What can hang from each mark:
Z660: Z174 Z467 Z737
Z432: Z467
Z174: Z902
Z205: Z130 Z432
Z467: Z130 Z432 Z902
Z737: Z432 Z660

Every row comes from one small tree of marks. The marks that hang from a mark follow it in brackets, in the order of their numbers. Every link used is in the known rows. Which tree was each row made from?
Known rows:
Z660{Z174{Z902} Z467{Z432} Z737}: [ 22.3   1.3   3.1 -18.2   2.5  -5.1  62.4  -8.0  -1.6   3.8 -35.3 -29.1
  11.2   1.4 -63.6  -9.4   0.0 -15.6   5.7 -10.0  12.9]
Z737{Z432{Z467} Z660{Z174}}: [ 22.3  41.0   1.6   4.4   4.2 -18.4  37.0  -9.0  -3.1  18.4   0.1 -11.2
  13.7 -26.0 -27.4 -12.5  10.7 -37.2   7.0 -13.9   6.9]
Z737{Z432{Z467{Z902}}}: [ 15.0   2.2  -9.9  22.8  18.3  -8.1  28.0   1.7 -11.1   2.3 -15.0   1.4
  18.2  -1.1 -18.6  -5.3 -15.1 -38.8  15.0 -12.9   5.2]
Z432{Z467{Z130}}: [ 50.1  -9.4 -14.5   0.3   9.8 -26.9  38.3  -2.9 -13.3  21.6 -16.4 -25.9
  44.6 -24.6  18.1 -19.3 -30.0 -15.9  28.4  -9.7  12.0]
Z467{Z130}: [ 42.2 -14.3 -16.9  -2.4  13.3 -25.1  40.5 -11.0  -1.2   1.5  -4.6 -17.1
  34.3  -9.2  15.7 -19.0 -34.0 -13.0  25.3  -0.7  13.3]
Z467{Z432 Z902}: [ 18.2 -17.3 -24.0  29.1  23.1   3.9  26.5   3.6  -3.2 -27.2 -19.1  12.5
 -13.8   3.9  -4.2 -11.4 -27.8 -34.0  18.5  -6.1   4.1]
Z205{Z130 Z432{Z467{Z902}}}: [ 29.8 -16.7  -2.9 -12.8  17.0  -6.8  13.2  -7.5 -23.4   9.9 -18.0 -30.3
   7.3  -0.7  -2.6 -13.6 -29.6 -25.0   8.1 -11.5   8.2]
Z737{Z660{Z467{Z130}}}: [ 24.8   2.3  -3.5  -1.0   6.7 -28.0  43.9   0.1  -4.4   7.8  16.6   6.5
  76.8  16.5 -17.3  -8.6  -9.8 -23.9  22.8  -4.9  19.2]
Z467{Z130 Z432 Z902}: [ 22.4 -28.4 -24.2  30.9  23.9  -7.5  28.6  -0.1  -2.0 -19.8  -3.1  19.9
  18.5   8.8  -4.9 -16.0 -39.9 -29.6  12.9   2.2   8.6]
Z660{Z467{Z130 Z432 Z902}}: [  9.6 -32.0 -19.8  32.4  20.4 -13.9  37.0   7.6  -9.8 -13.7  -5.4  27.1
  51.2  29.5 -21.0  -7.6 -37.3 -32.1  18.8   0.9  16.1]
Z660{Z174{Z902}}: [ 48.4  14.9  -6.5 -22.1  11.0 -11.0  51.8 -17.0  -0.3  16.7  -9.4 -47.8
 -22.0 -25.8 -16.9 -25.1 -18.7 -13.4  14.4  -1.3   8.5]
Z660{Z174 Z467}: [ 25.0   3.9  -6.0 -12.8   4.8 -23.1  45.4 -10.0 -14.4  10.5  -8.5 -28.0
  14.5  -6.2 -14.3 -16.5 -31.0 -20.2  22.4  -3.1  14.1]
Z205{Z432}: [ 29.0  -1.5  -2.0 -17.0  11.8 -16.5  31.2 -17.6   7.5  -0.7 -22.3 -42.3
  -4.1 -24.0 -10.6 -17.2 -10.3 -15.9  34.4  -4.5  14.6]
Z660{Z174{Z902} Z467}: [ 36.9  10.9  -1.1 -20.3   7.5 -17.8  60.3 -10.0  -8.2  23.0 -11.0 -41.2
  10.5  -6.4 -32.0 -16.4 -17.2 -16.2  22.0  -2.3  15.6]
Z432{Z467{Z902}}: [ 33.3  -6.6 -11.8   6.8  16.0  -6.9  20.5   5.1 -19.5   7.4 -10.6 -13.6
  13.2 -10.2  -3.3 -16.3 -31.2 -30.9  17.3 -13.0   3.6]
Z660{Z174}: [ 37.2   7.8 -11.9 -13.8   8.3 -17.3  36.4 -17.2  -6.6   4.3  -7.8 -33.9
 -17.2 -24.0   0.8 -24.9 -31.6 -18.0  15.8  -2.0   6.9]
Z737{Z432}: [ 21.0   5.6 -13.6  12.5  14.8 -14.8  44.9 -11.3   7.1 -11.4 -25.8 -10.9
   6.0  -0.8   2.2  -3.6  -5.8 -22.7  28.6  -8.9  10.6]
Z737{Z432 Z660{Z174 Z467}}: [  1.6  32.7   3.7   3.5   4.8 -22.3  47.7  -9.7   0.1   4.3   8.1   4.1
  32.7  11.3 -44.7  -3.6   8.5 -35.5   9.8  -6.8  15.5]
Z205{Z130 Z432{Z467}}: [ 43.4  -8.4  -4.6 -18.0   9.5 -15.4  29.2 -11.2 -18.7  17.4 -42.5 -50.9
   6.2 -17.6  17.2 -13.0 -16.1 -14.4  25.4 -15.7  12.0]
Z432{Z467{Z130 Z902}}: [ 37.3 -18.0 -13.1   7.0  16.9 -17.9  23.0   0.6 -18.3  14.8   7.3  -5.3
  46.1  -7.4  -3.9 -20.3 -43.9 -27.2  12.5  -4.2   8.4]
Z174{Z902}: [ 50.6   4.0 -11.0 -13.0  14.7  -7.1  53.2  -7.3   3.9   6.8 -23.3 -39.3
  -3.4 -10.3  -2.3 -14.7  -8.2 -11.4  32.0  -7.3   9.9]

Write each row's tree:
[  7.9 -20.6   7.4 -29.6   4.0 -22.9  29.1 -13.9 -17.8   5.3  32.4  -5.1
  64.7  22.5 -70.0 -19.6 -45.7 -23.1 -19.1   4.2  13.2] -> Z660{Z174 Z467{Z130 Z902} Z737}
[ 21.3   4.8   2.1  -9.3   1.8 -12.8  40.3  -7.5  -3.4   4.5 -37.4 -24.6
  33.6  -8.2 -29.6  -1.6   7.8 -21.1  12.1 -23.1   8.2] -> Z660{Z737{Z432{Z467}}}
[ -6.2   3.2  -0.9  22.1  16.8 -21.0  35.1   1.2  -0.5  -5.2  35.0  41.0
  84.6  44.6 -52.7   1.3  -6.6 -41.3   4.2  -0.2  17.9] -> Z737{Z432 Z660{Z467{Z130 Z902}}}
[ 23.2  29.9  -2.9  15.5   7.9 -14.0  38.1   1.5   0.3   8.5 -15.9  -1.7
  30.4 -11.0 -12.7  -2.5  20.9 -35.5  22.5 -20.7   8.9] -> Z737{Z432{Z467} Z660}
[ 27.6 -15.8   1.2  -5.8  16.7 -21.0  15.4 -10.0  -8.7  19.5   7.4 -22.9
  40.3 -23.0 -30.4 -23.8 -31.8 -27.2  15.5   0.5  14.1] -> Z205{Z432{Z467{Z130 Z902}}}
[ 25.1  30.7  -0.6   7.2   5.6 -29.4  38.8 -13.2  -2.6  24.7  16.0  -3.6
  46.8 -21.5 -28.0 -18.0  -1.5 -33.5   1.2  -6.0  11.7] -> Z737{Z432{Z467{Z130}} Z660{Z174}}
[ 19.9  16.5   5.9 -18.3  -1.7 -17.5  39.2 -17.4  -7.9  13.3 -24.2 -33.0
  16.2 -22.8 -42.6 -12.1  -3.2 -23.2  -3.8 -17.0   6.3] -> Z660{Z174 Z737{Z432{Z467}}}
[  5.1  21.2   2.4   5.8   5.4 -33.8  49.9 -13.1   0.7  11.0  25.5  11.7
  68.3  16.0 -45.2  -8.6  -3.4 -32.1   5.1   1.7  20.2] -> Z737{Z432 Z660{Z174 Z467{Z130}}}
[ 19.5  24.1   1.6 -13.4   1.7 -21.0  40.4  -6.0  -8.9   9.7  12.4 -10.2
  26.8   0.4 -29.9 -14.0  -7.9 -28.8  12.9  -6.7  13.1] -> Z737{Z660{Z174 Z467}}
[ 25.5  43.2   3.6  -6.3  10.9 -10.3  54.0 -16.7  14.5  10.5   9.6 -16.4
  -3.0 -10.0 -46.3 -12.1  18.7 -28.4   4.7  -4.6   9.3] -> Z737{Z432 Z660{Z174{Z902}}}
[ 22.9 -22.7   1.9 -25.3   0.8 -27.1  46.4  -8.2  -7.9   2.6  -6.6 -15.9
  81.0  18.6 -35.3  -7.9 -23.0 -10.3  11.9  -6.6  19.3] -> Z660{Z467{Z130} Z737}
[  0.7  -3.3   4.9 -11.0   2.6 -17.8  51.3  -8.1   0.4  -9.9 -26.9  -8.2
  54.7  27.4 -45.6   7.6   6.7 -20.8  15.9 -15.3  16.5] -> Z660{Z467 Z737{Z432}}
[ 23.4  17.8   8.8 -30.7   4.8  -9.8  55.8 -25.1  10.2   5.5 -11.6 -38.9
  -0.9  -5.6 -63.6 -11.2   6.1 -14.3  -6.0  -6.7   8.5] -> Z660{Z174{Z902} Z737{Z432}}
[ -1.0 -25.9  -4.9   4.7  10.4   1.5  32.3   7.1  -8.3 -25.7 -22.8  13.8
  34.0  33.1 -51.8  -0.4 -15.9 -31.2   4.9 -13.1  10.0] -> Z660{Z467{Z432 Z902} Z737}
[  0.0   7.1   9.1 -19.7  -1.5 -21.4  50.1 -17.9  -4.6  -0.3 -15.1 -18.4
  36.6  13.4 -62.3  -3.2  -4.5 -22.3  -0.1  -8.6  15.3] -> Z660{Z174 Z467 Z737{Z432}}
[  2.9 -36.9  -5.7   6.6  11.4 -10.1  34.6   2.9  -8.3 -18.1  -4.0  21.8
  66.2  38.0 -54.9  -4.8 -27.3 -26.4  -1.1  -4.7  14.0] -> Z660{Z467{Z130 Z432 Z902} Z737}
[ 15.9 -14.7  -6.6  -4.5  13.1 -26.2  31.3  -9.6 -18.8  10.7  31.2   1.1
  48.6  13.8 -38.8 -22.4 -55.9 -27.5   0.1   9.8  15.4] -> Z660{Z174 Z467{Z130 Z902}}
[-12.0  24.4   5.0  10.0  11.7 -13.7  31.5  -4.9  -6.0  -2.1  31.5  23.8
  35.5  26.4 -66.4  -4.5  -4.2 -46.6  -6.6  -2.2  11.4] -> Z737{Z432 Z660{Z174 Z467{Z902}}}
[ -2.3 -15.3  -0.5  -4.4   6.9  -3.2  31.5  -3.5 -12.5 -15.5  -8.5   5.0
  17.4  20.4 -67.4 -10.5 -25.2 -31.2 -11.6  -6.9   8.8] -> Z660{Z174 Z467{Z432 Z902} Z737}
[ 10.1  22.0  -1.5  22.0  15.7  -5.8  22.4   5.3  -5.7   1.4   8.2  17.9
  31.1   3.6 -33.7  -2.9   9.4 -46.7   5.2 -15.9   4.6] -> Z737{Z432{Z467{Z902}} Z660}
[ 18.5  -8.8 -11.0  23.5  19.8 -20.0  29.2  -2.2 -10.1   8.9   1.0   8.5
  52.5   3.0 -20.0  -9.8 -26.5 -34.5  10.1  -4.5  10.8] -> Z737{Z432{Z467{Z130 Z902}}}
[  5.1  -9.6   8.6 -30.8   3.1 -11.4  27.6  -9.9 -17.9  -1.7  13.6 -12.5
  30.9  18.1 -68.4 -14.9 -34.2 -27.1 -13.0  -4.2   8.8] -> Z660{Z174 Z467{Z902} Z737}
[ 34.8  20.3   5.3 -19.3   6.0 -26.1  57.8  -9.7  -0.9  28.8  28.2 -16.7
  55.7   1.0 -49.2 -19.3  -7.6 -20.1   7.6   2.8  19.2] -> Z737{Z660{Z174{Z902} Z467{Z130}}}
[  6.9   7.7   7.7 -13.1   5.8  -9.0  23.4 -13.3 -13.1   6.4  -2.3 -13.3
  16.8  -6.0 -65.3 -13.0 -14.7 -34.3 -19.6 -11.8   2.6] -> Z660{Z174 Z737{Z432{Z467{Z902}}}}
[  6.3 -20.8 -18.4  30.2  19.3  -2.2  35.0  11.6  -9.8 -20.7 -23.4  20.1
  17.9  24.7 -19.7  -2.1 -25.5 -35.9  24.4  -7.4  11.5] -> Z660{Z467{Z432 Z902}}
[ 12.6  -3.8  -5.4  -6.0  12.4 -15.3  30.0  -6.1 -20.4   4.2  13.6  -7.3
  14.5  10.5 -35.3 -18.0 -42.4 -31.9   6.7   0.8  10.3] -> Z660{Z174 Z467{Z902}}
